Each row was made from one path, in order. Every step used is in the known rows, and no mark comes twice. Write each row's path.
Known rows:
L -> D -> A -> Y -> H -> W: [-14.8 -41.4  32.8  15.6  -8.2 -24.4  50.9   8.6  -4.4 -53.1  20.7  38.3
  -8.6 -13.9  35.2  25.1 -10.5   8.4 -29.0   9.0  36.6  -9.3  -9.8 -26.8]
Y -> F -> D -> H -> W: [ -4.7   9.9 -15.2   4.5   2.8 -46.8 -34.6  14.9  52.6  -5.9  -7.9  12.0
  24.1  -5.8  28.0 -14.6 -29.2  58.0 -29.9  16.7 -13.5   5.1  -0.6  20.2]
P -> F: [  9.1  16.4  -4.0  22.1   6.0  41.0  -8.8  -3.2  17.8 -12.3 -17.1 -25.0
  13.1  15.8 -28.2 -10.8  -2.3 -26.4  10.9  -7.1   2.0 -19.2   2.8  29.5]
Y -> L -> D: [ 10.6  24.5 -11.9 -14.3  28.8  28.1 -14.2 -20.3 -27.2   9.2 -21.1 -34.5
  -1.6  16.5   9.3  -1.4  18.0 -21.7  30.0 -15.8 -25.8 -11.6 -12.4  19.5]
A -> Y -> H: [  8.9 -32.6   6.9  15.2  28.3   8.9  47.1   8.4   3.4 -33.8  26.5   7.5
 -29.4  -0.7  -4.4  37.8  11.6 -14.1  18.3  11.3  38.0  -6.2  27.2  -8.7]
F -> D -> A -> Y -> H: [ -7.3 -22.1   9.9 -13.1  -6.1  -3.9  43.9  -6.8 -14.2  -4.8  42.0  20.5
  -2.7 -25.9  -0.4  18.7  -0.5  26.1 -12.1  34.1  26.4   4.9  22.4 -20.8]
H -> Y -> E: [-16.4   4.6  10.5  -7.1   5.5   6.3   1.5  14.4  -3.0  -3.9 -24.7   6.7
 -28.9  20.5  -1.3   0.0  14.0 -29.9  28.4 -22.4  -6.7  46.5 -24.4  14.5]
F -> Y -> A: [ -4.1 -18.1   2.2 -15.7  15.0  -0.8  17.7  15.1  27.7   3.6 -10.5 -35.1
   4.5 -12.3 -34.3  20.2  25.3 -45.5  13.9  18.3   4.7  -7.2  -5.9   6.1]
F -> D -> A -> Y: [ -3.0 -10.7   0.0  -3.1 -11.2  11.8  33.1  11.3 -15.9  -4.2  29.6   1.3
  -2.5 -28.0 -28.0  -9.2  -4.2  12.6  -9.0  24.0   1.2   4.9  -2.5 -18.3]
H -> D: [  7.1 -12.7 -41.9  -5.3   5.0  10.4  -4.6  12.6  22.9 -23.2 -23.6  -3.7
  17.2   8.1 -12.4  -0.6  10.0 -15.5  21.8   4.4  -7.7 -10.2 -13.7  -3.6]
P -> F -> D: [ 24.5  29.4 -16.3  -4.0 -16.2  38.8 -27.5   0.6   9.2   6.4  -0.2 -17.7
  19.8   9.8 -26.0 -13.0  -8.0   7.9   1.6  -4.1 -10.7  -6.1  26.2  27.7]
L -> D -> H: [  2.0  -4.9 -38.8  18.9 -15.2  30.6 -27.7  -2.6   1.3 -14.1 -12.7  -4.4
   4.5  13.6  -8.7 -11.1 -17.7   0.3  -3.0  -8.0 -16.1 -17.5 -25.6 -27.9]
F -> Y -> H: [ -0.8 -27.7 -17.2  -1.0  11.0 -12.9   9.1   3.2  32.6  -5.0   3.1  -8.0
 -17.9 -10.1 -11.4  38.1  14.9  -9.9  23.8   7.2  16.5 -14.7  15.3 -17.6]
F -> D -> H -> Y: [ -4.5 -12.0 -28.6  -4.7 -31.5  -1.7 -22.5   4.7   3.8  16.6   4.5  38.0
   5.5  20.3  -1.2 -14.6 -14.3  21.9 -19.5 -14.0 -22.9  31.0 -15.6 -32.7]
A -> Y: [ 14.8 -20.6  -4.6  24.5  19.8  25.9  34.8  25.7   2.5 -32.5  16.0  -9.8
 -27.1  -2.5 -32.3   6.4   8.7 -24.0  21.3  -0.3  13.4  -4.2   0.8  -6.7]
L -> D -> A -> Y: [ -7.7 -13.8  15.0  19.9 -13.2  27.9  34.9   2.3 -33.8 -28.4  16.3  -0.7
 -17.2 -16.7 -21.2  -7.0  -2.4 -15.6  -4.6   2.3  12.9 -10.8 -24.7 -31.6]
L -> D: [ 18.7   0.7 -31.6   5.4   0.7  47.4 -15.2   1.5 -10.1 -23.0 -15.9 -20.1
  -9.2  17.6 -21.2   0.4   4.9 -23.4  29.1 -11.4  -9.7 -11.2 -12.9  -9.9]
A -> Y -> L -> D -> H: [ -3.5   4.6   5.1  10.4  12.4   2.4   1.3  -3.3 -34.3   5.8  18.9  -4.0
 -14.2  -6.9  19.4   1.6  -8.2   4.8 -11.8 -22.3 -13.2 -15.3 -13.0  -7.2]
P -> F -> Y -> H: [ -0.9  -1.7  10.5   9.9  -5.0  -5.2  -6.0  -6.8  31.8  -2.1   4.9  -6.6
  -6.3  -8.1  -9.5  29.5   3.5  -8.5   0.7  -7.5  25.6 -25.3  33.9   7.0]
L -> D -> E: [ 32.1  14.1 -13.9   6.6 -16.5  33.1 -21.1   0.8 -22.9  12.8 -32.5 -30.4
   3.1  25.0  -7.5 -13.2  -3.9 -10.2  29.0   1.6 -14.5  -8.1  11.3  -5.8]

Write each row's path:
[-25.5   2.0  43.7  25.8  30.0 -12.1  40.4 -11.7  -6.4 -12.6  15.7 -13.6
 -12.1 -31.9 -17.0 -11.1   4.0  -3.7  -6.2  26.7  27.5  -9.8 -11.1  13.3] => D -> A -> Y -> F
[-26.9  -4.2  19.6 -17.9  20.1 -29.7  44.9  -9.5 -21.8   5.0   7.6   6.0
  13.9 -34.2  17.0  -5.9  13.2  -7.8  -9.0  14.8  -2.9 -12.6 -25.3   5.4] => H -> D -> A -> Y -> L
[ 20.3  17.8  10.7   0.3  19.7  -1.2   2.3  11.8  -4.9  -4.2  31.3 -14.2
 -27.3 -18.2 -15.5   0.9   5.3  26.4  10.4   7.5  16.3   6.0  37.6  19.9] => A -> Y -> F -> D
[  7.1  20.1   9.5 -15.6   2.3  -9.4 -20.4  -9.7  -4.3  18.8   1.7   9.8
 -15.3  14.9   0.4 -12.4  11.7  13.1   5.9 -11.1  -1.8  34.4  12.1  13.2] => H -> Y -> F -> D
[ -2.1  -4.4   0.6  -9.3 -22.1 -29.4 -12.8   0.6  38.5  -9.3   1.0  15.6
   9.3 -17.7   6.1  29.7   4.8   2.8  -7.8  -9.1  29.6 -27.6  34.5   1.6] => P -> F -> Y -> H -> D
[ -5.2 -17.8  19.1  14.9 -10.2 -39.9   2.9  19.2  61.7 -27.1  -3.6  14.7
   3.9  -4.0  16.4  32.6  -7.6   4.4 -18.3  -9.5  26.5 -20.9  23.5  14.5] => P -> F -> Y -> H -> W
[ 32.7  32.3  27.5   1.6   1.2 -18.4  -6.2  12.6 -17.4  31.1  12.4 -21.3
 -14.2 -14.4  -3.4 -12.9  -5.3  39.1   9.0  23.0  10.4  12.6  60.4  24.9] => A -> Y -> F -> D -> E
[ -7.1  18.5 -20.7  -4.6  14.2  12.8 -30.0 -22.5 -18.4  18.2 -15.0 -16.1
  12.0   9.9  21.5  -8.7  -5.3   0.8  -1.0 -13.6 -35.3 -18.7 -24.6   4.6] => Y -> L -> D -> H
[  7.6  21.4 -25.1   7.1 -31.0  21.4 -44.0  -4.9  21.0  14.7   2.1  -0.9
  31.6   6.0 -13.5 -22.9 -30.3  33.5 -28.7   0.3 -18.8  -9.7  13.7  14.3] => P -> F -> D -> H
[-35.1  -1.2   4.3   7.8 -10.0 -12.8 -15.5  13.4   8.3   7.0 -22.6  22.6
 -12.0  12.7  11.5  -9.6  -8.8  -7.0  -3.8 -18.7 -14.6  42.0 -37.0   0.0] => D -> H -> Y -> E
[-25.7 -29.8  18.8  -1.5  -1.0  -4.1  14.4  -2.6  12.6   7.7 -13.8  19.0
  22.3  25.9   0.2  -2.7   2.7 -36.3 -23.6   4.7   2.6  26.4 -33.5  -9.0] => D -> H -> Y -> A
[ 27.3  25.6  28.3   0.1  10.5   2.9   7.3  -1.8 -58.7  31.1  -3.0 -27.0
 -15.9   3.3  17.6  -4.6   4.4  -4.5  19.7 -11.0 -11.2  -5.0  26.3  11.9] => A -> Y -> L -> D -> E
[ -6.8   4.2 -27.8 -16.8 -11.9  20.8   4.1  -9.1  -1.5  11.3  -5.8 -11.4
  26.7 -10.4 -25.3 -19.3  -1.5  10.9   3.2  31.5 -20.4   2.1 -15.6  -7.7] => F -> D -> A
[  1.3  13.7  10.6 -16.5  11.1  12.1  -6.8 -21.1 -42.4  15.9 -13.7   4.1
 -18.1  32.4  22.0  -0.5  23.4 -30.9  17.1 -44.7 -23.5  17.6 -23.4   2.4] => H -> Y -> L -> D
[-16.7  10.1  16.3  19.6 -11.3  -9.7 -34.8 -19.4 -10.0   1.3  -8.2  24.4
 -15.7  17.6  21.7 -14.7 -10.7   8.9 -20.9 -33.3   4.3  14.7 -20.8 -16.2] => L -> D -> H -> Y -> F
[ 39.5  17.0 -27.1 -13.7 -17.7  18.0 -23.3  10.7  -3.8  35.5 -19.8 -26.1
  19.1  14.5 -16.6 -18.7  -6.8  20.9  24.4  23.7 -26.5  10.4  32.1   6.1] => F -> D -> E
[-10.8   9.7  31.5 -19.8 -38.4  -0.5 -18.5  -9.1   4.7  31.1   5.3  27.1
  40.4  19.0   2.5 -11.9 -16.1  -4.6 -54.8  -5.8   2.1  30.6   5.2  14.1] => P -> F -> D -> H -> Y -> A
[-26.9   0.8  32.0   8.3  10.6 -38.1  30.4  -6.0   0.5 -18.3  13.0   9.8
   3.3 -44.1   2.7 -11.5   3.0   5.8 -18.3  24.0  29.7 -13.3  -8.4   3.8] => H -> D -> A -> Y -> F
[  3.3 -22.7 -30.4 -15.1  13.4  -7.8   5.0  -2.7  24.6 -24.9 -10.3  15.7
  14.3   5.5  16.3  26.9  13.2  -7.5  19.9  17.3  19.2 -11.8  10.1  -5.9] => Y -> H -> D
[-11.0  11.7 -11.6 -28.1  -4.0 -20.6 -21.8 -18.6 -14.3  50.2   1.5  25.5
  13.3  15.1  28.2 -16.4  -0.8  22.4 -16.5 -19.6 -40.8  32.7 -15.8  -3.3] => F -> D -> H -> Y -> L
[ 19.6  32.7   5.3 -19.5  -6.9 -16.7 -27.9  -7.1 -29.6  56.2 -25.7 -43.0
  -6.1  -6.3  12.0  -0.9   9.1   0.2  25.3 -15.9 -32.1 -14.2  17.6   5.1] => F -> Y -> L -> D -> E
[-28.3 -25.0 -12.7 -17.0   1.8 -18.7  23.7 -22.6  15.9 -16.2 -10.6  22.8
  34.7 -12.3  16.9  12.2   4.8  -0.3  -2.4  35.0  21.5 -13.1 -13.8 -16.3] => Y -> H -> D -> A
[ -0.3  -4.5  12.1  15.7   1.3 -53.3  -6.7  34.2  36.5 -21.5  26.5  26.2
  -4.4 -20.4  25.4  -3.1 -30.6  61.7 -42.0   8.0   7.1   8.2  11.4  10.1] => A -> Y -> F -> D -> H -> W
[-18.4 -26.2 -15.3  21.4 -11.3   0.8  -3.2   2.1  13.4  -2.2 -10.5  31.3
  -0.2  26.3  -5.0 -13.3  -7.1 -11.9 -12.3 -16.9 -10.6  18.4 -36.1 -28.6] => D -> H -> Y
[ 14.6  10.5  13.9  -2.3  26.7  21.2  15.8  -2.6 -43.1  -4.9  14.7 -21.7
 -30.7  -1.0   5.4  10.3  17.0 -20.3  19.3 -25.4  -5.5 -11.3   1.2   6.2] => A -> Y -> L -> D
